In the rows, zero is written as 128.
Known rows, with every step that occurs:
kagez-kika-sapal-napit-sikam: [ 93 156 159 170 139 144  73 145 166 128 146 142 130 134 127 144 108 159
 117 195 146 166 101 124 142  83 147  65 109  81]
detab-sapal-kagez-munav: [134 149 151 150 124 133 137 130 127 123 174 123 170  79 153 124  61 130
 132 207  94 151 103 131 125  91  89  73 135 130]
kagez-kika-sapal-nete-rivami: [ 97 172 137 147 130 161 108 135 139  88 137 117 166 149 104 150  98 138
 131 242 162 158  76 104 161 117 156 130 112 144]
kagez-kika-sapal: [103 168 155 164 143 146  96 131 138 106 140 131 145 125 121 135 104 164
 115 219 149 166  92 119 142  88 149  99 119 119]
napit-sikam: [123 155 148 167 118 134 116 157 170 137 147 143 164 121 157 131 106 140
 136 193  99 119 127 147 129  94 109  87 128  81]
rivami-detab-munav-kagez-kika-sapal: [125 158 143 166 158 168 129 137 128 116 116 110 137  83 141 143 119 156
  23 212 157 141 121 102 130 128 116  92 135  96]
sikam-kika-sapal: [103 158 157 161 144 161 115 130 162 123 147 142 167 126 164 113 100 116
  96 209 140 157 103 163 132  84 148  79 140 104]
sikam-kika-sapal-kagez: [106 154 164 150 144 155 114 124 149 126 156 143 171 121 174 121  80 120
 106 206 124 170 100 155 123  89 137  70 118 104]
nete-rivami-detab-munav: [160 159 123 165 122 170 135 155 141 121 115 112 193 107 141 141 130 142
  80 223 111 107 132 120 139 127  77 131 149 118]
nete-rivami-detab: [155 151 106 169 115 153 138 156 156 131 113 132 208 134 143 136 127 139
 116 227 120 109 123 120 140 119  89 147 126 126]
nete-rivami-detab-sapal-kika: [150 158 108 177 127 137 142 131 153 128 126 145 190 123 133 148 103 141
 121 232 120 138 121 117 133 104  71 110 132 137]
sapal-nete-rivami-detab-munav-kagez: [137 150 117 144 126 174 163 146 133 107 113  85 189 118 143 143 107 105
  69 241 141 107 125 107 151 167 100 148 132 124]
napit-sikam-kika-sapal-kagez: [103 158 164 157 132 147 106 146 177 140 170 164 160 118 173 139  87 126
 119 181 114 153 104 158 120  88 132  42 113  74]
munav-sapal-sikam: [130 151 143 157 124 102 111 140 145 121 154 122 167 123 160 110 100 143
 120 220 126 162 154 132 147  80  88 106 140  97]
nete-rivami-detab-munav-sapal-kagez: [161 157 121 146 111 154 130 151 121 121 129 113 201  98 148 154 109 131
  87 222 122 126 131 111 143 126  59 122 136 114]
rivami-nete: [130 161 114 171 106 143 138 155 137 136 119 120 192 124 132 100 101 144
 130 220 128 130 132 128 128 106 120 142 146 121]
sapal-kika: [122 157 157 161 153 135 123 119 146 112 150 125 164 129 163 112  90 166
 124 214 110 155 128 135 133  82 109 103 130 118]
detab-rivami: [153 159 145 153 104 150 114 147 149 121 110  96 201 155 158 128 108 127
 113 217 103 138 128 133 147  89 106 135 141 119]
rivami-detab: [135 142 123 172 126 155 134 142 154 132 111 125 183 118 154 120 118 135
  97 216 111 117 131 139 130 112  97 134 142 112]
munav-sapal: [126 152 134 149 115 125 124 135 131 115 139 121 182 119 153 120  98 117
 119 221 141 143 130 144 149  86  97 119 142 106]
napit-sikam-kika-sapal: [ 99 162 157 167 133 154 106 150 187 137 159 165 156 124 165 131 103 124
 111 185 127 142 108 164 128  82 142  48 131  72]
detab-munav-sapal-kagez: [137 157 162 134 125 142 121 133 100 108 153  96 167  78 162 135  82 125
  85 213 113 151 138 136 135 106  75  90 147  98]
kika-sapal: [112 170 145 157 150 148 121 123 144 117 135 140 166 137 160 120 102 133
  93 219 145 143 104 148 128  82 147 110 141 114]
detab-munav: [134 160 165 156 138 161 124 138 123 109 138  95 159  90 154 118 107 137
  80 213  99 129 138 145 129 109  97 101 162 102]
detab-sapal-sikam: [132 152 146 179 131 101 125 129 149 131 151 135 152 109 141 116  87 129
 128 229  95 166 147 139 122  85  81  76 144 112]
kagez-kika-sapal-sikam: [107 168 162 170 151 126  86 135 150 110 154 134 133 130 127 125 108 185
 114 218 137 183 114 109 141  82 139  87 120 111]
detab-munav-kagez-kika-sapal: [118 167 170 156 161 154 121 132 113 106 140 101 127  84 141 136 101 157
  45 214 157 158 117 102 134 115 131  74 126  94]
munav-kagez-kika-sapal-sikam-napit: [116 153 167 155 178 112 115 132 141 107 159 138 124 122 153 105 112 169
  86 219 147 181 121  90 126 102 146  69  91 105]
napit-sikam-kika-sapal-nete-rivami: [ 96 166 139 152 120 165 116 153 188 121 157 151 177 147 148 146  98 104
 126 205 138 134  92 151 148 110 148  80 124  96]
sikam-kika-sapal-nete-rivami-detab: [102 156 122 152 129 187 133 136 170 110 128 132 195 146 145 135 107  93
  93 230 154 136  91 146 151 125 144 120 138 127]

Rows:
[128 147 105 149 109 170 147 145 153 108 112 106 207 148 130 137 109 106
 123 244 127 107 111 124 157 146 109 170 131 142] : sapal-nete-rivami-detab
[122 157 146 172 146 119 133 108 139 117 150 136 155 109 143 128  74 134
 129 225 109 168 124 142 122  78  89  74 142 125] : detab-sapal-kika
[150 149 114 171 106 135 125 148 135 129 128 138 188 108 107 166  97 140
 142 234 114 150 105  94 134 123  67 104 101 138] : nete-rivami-detab-sapal-kagez-kika
[105 148 156 168 151 130 105 144 158 138 143 136 125 124 146 142 102 154
  88 195 171 165 111 105 138  99 146  57  85  67] : munav-kagez-kika-sapal-napit-sikam
[116 165 153 145 148 142 122 119 130 122 146 143 169 128 171 129  82 138
 105 217 130 156 101 140 118  89 135 100 118 116] : kika-sapal-kagez
[127 165 136 129 113 160 131 140 114  86 141  81 183 109 133 141  97  97
  93 238 140 130 125 130 165 128  93 131 162 120] : detab-munav-sapal-nete-rivami
[ 84 156 152 146 139 175 123 124 160 103 145 122 169 139 155 118  86  89
 101 224 145 155  93 164 146 109 162  99 142 117] : sikam-kika-sapal-nete
[124 147 165 154 122 132 102 138 121 115 152 114 161 107 133 136  81 164
 152 214  99 169 110 107 135 108 102  98  88 120] : sapal-kagez-kika
[161 150 112 159 112 149 146 150 144 131 148 134 205  97 141 143  94 137
 121 216 108 125 102 106 137 111  71 108 129 144] : nete-rivami-detab-sapal-kagez-munav
[126 138 146 143 124 147 110 148 146 118 166 100 175 108 166 101  97 136
 103 192 140 142 116 135 168  73 109 102 154 103] : kagez-munav-sapal-napit
[116 174 122 142 139 189 136 130 139  94 119 112 182 134 137 147 112 108
  60 239 153 118 100 131 147 136 135 142 158 132] : kika-sapal-nete-rivami-detab-munav
[115 157 158 167 161 115 116 133 143 124 149 126 130 120 147 122 101 178
  84 217 163 181 122  88 136 100 139  80  95  95] : munav-kagez-kika-sapal-sikam
[120 141 146 145 119 142 102 161 166 130 176 117 165 106 166 113 100 142
 113 173 133 133 117 137 164  72 107  79 149  80] : kagez-munav-sapal-napit-sikam
[ 99 144 161 163 147 162 100 130 169 132 142 134 161 138 169 110 102 109
  90 203 141 166 111 167 137  81 146  68 136  87] : sikam-kika-sapal-napit
[115 143 109 166 116 154 151 125 145 116 111 116 175 115 126 138  89  82
 106 240 119 127 117 147 133 133  92 128 155 134] : rivami-detab-sapal-nete
[139 140 122 170 120 134 144 127 136 139 124 138 176  96 145 142  84 112
 111 223  98 140 124 136 112 115  68  97 130 121] : rivami-detab-sapal-kagez
[115 164 162 151 177 124 109 124 156 103 161 157 145 143 173  88 119 149
  98 219 112 162 127 140 115  81 145  86 137 114] : kika-sapal-sikam-napit
[ 99 162 139 145 132 175 126 132 161 104 144 127 189 150 146 129  95  92
 111 232 152 150  88 149 154 113 154 109 133 128] : sikam-kika-sapal-nete-rivami
[120 157 144 149 137 120 120 120 135 107 153 123 170 122 161 121  86 146
 119 215 140 164 132 136 150  72  95 104 138 109] : munav-sapal-kika
[155 153  99 176 109 139 146 145 151 134 114 142 201 119 126 147 112 116
 119 236 120 120 120 124 133 114  74 121 136 134] : nete-rivami-detab-sapal
[149 146 115 186 114 132 128 153 174 141 136 146 190 116 135 134 113 123
 119 227 107 148 137 125 135 110  67  87 134 119] : nete-rivami-detab-sapal-sikam-kika
[113 133 155 149 115 152  96 165 180 132 184 120 166 100 171 110  99 128
 113 164 130 144 115 147 167  73 112  55 148  72] : kagez-munav-sapal-napit-sikam-kika
[115 170 153 164 159 127 110 127 159 123 150 144 151 141 165 108 107 158
  94 217 131 161 130 136 126  76 137  98 140 104] : kika-sapal-sikam
[ 81 160 153 154 129 166 111 144 185 118 158 146 158 135 156 135  91  99
 115 196 132 140  97 166 140 105 154  69 134  86] : napit-sikam-kika-sapal-nete
[103 158 150 164 146 144  96 138 175 142 140 151 148 146 165 131 108 130
  96 193 139 141 114 157 129  78 143  73 132  70] : kika-sapal-napit-sikam
[153 168 117 161  85 151 124 161 145 134  98  96 214 156 136 115 107 135
 120 218 120 139 134 118 143  99 114 154 151 126] : detab-rivami-nete
[131 147 145 136 114 119 124 131 117 121 150 121 184 113 165 130  75 121
 132 216 126 157 127 134 139  94  86 108 119 108] : munav-sapal-kagez
[147 144 104 183 105 135 125 158 178 154 121 153 186 128 131 158 117 113
 123 213 115 119 127 129 133 110  71  88 127  96] : nete-rivami-detab-sapal-napit-sikam
[129 147 158 148 129 147 106 136 120 114 137  88 156  97 156 123 104 113
  71 210 130 147 148 148 149  97  83  90 164  81] : detab-munav-sapal-napit
[120 137 153 169 125 137  99 155 175 147 139 132 157 135 161 125 109 129
 129 189 103 131 138 153 136  91 107  77 121  66] : sapal-napit-sikam
[136 146 162 138 132 152 128 143 134 119 176 110 181  96 175 108  78 162
 127 193  93 138 104 122 136  95 107 103 123 126] : sapal-kagez-munav
[123 147 152 141 110 117 101 137 112 112 155 115 167 104 134 143  77 144
 145 217 131 177 113 108 150  96  91  99 101 112] : munav-sapal-kagez-kika
[159 151 108 167 108 134 145 141 140 137 124 144 203 114 137 155  95 117
 129 234 108 130 117 116 123 121  64 111 117 134] : nete-rivami-detab-sapal-kagez
[135 146 114 180 120 139 142 131 148 134 111 137 173 101 136 133 101 109
 101 226 112 129 127 145 120 108  79 107 152 120] : rivami-detab-sapal
[117 165 159 136 152 159 122 128 136 115 173 133 170 110 176 116  80 158
  98 197 129 149  85 129 130  81 145  94 131 122] : kika-sapal-kagez-munav
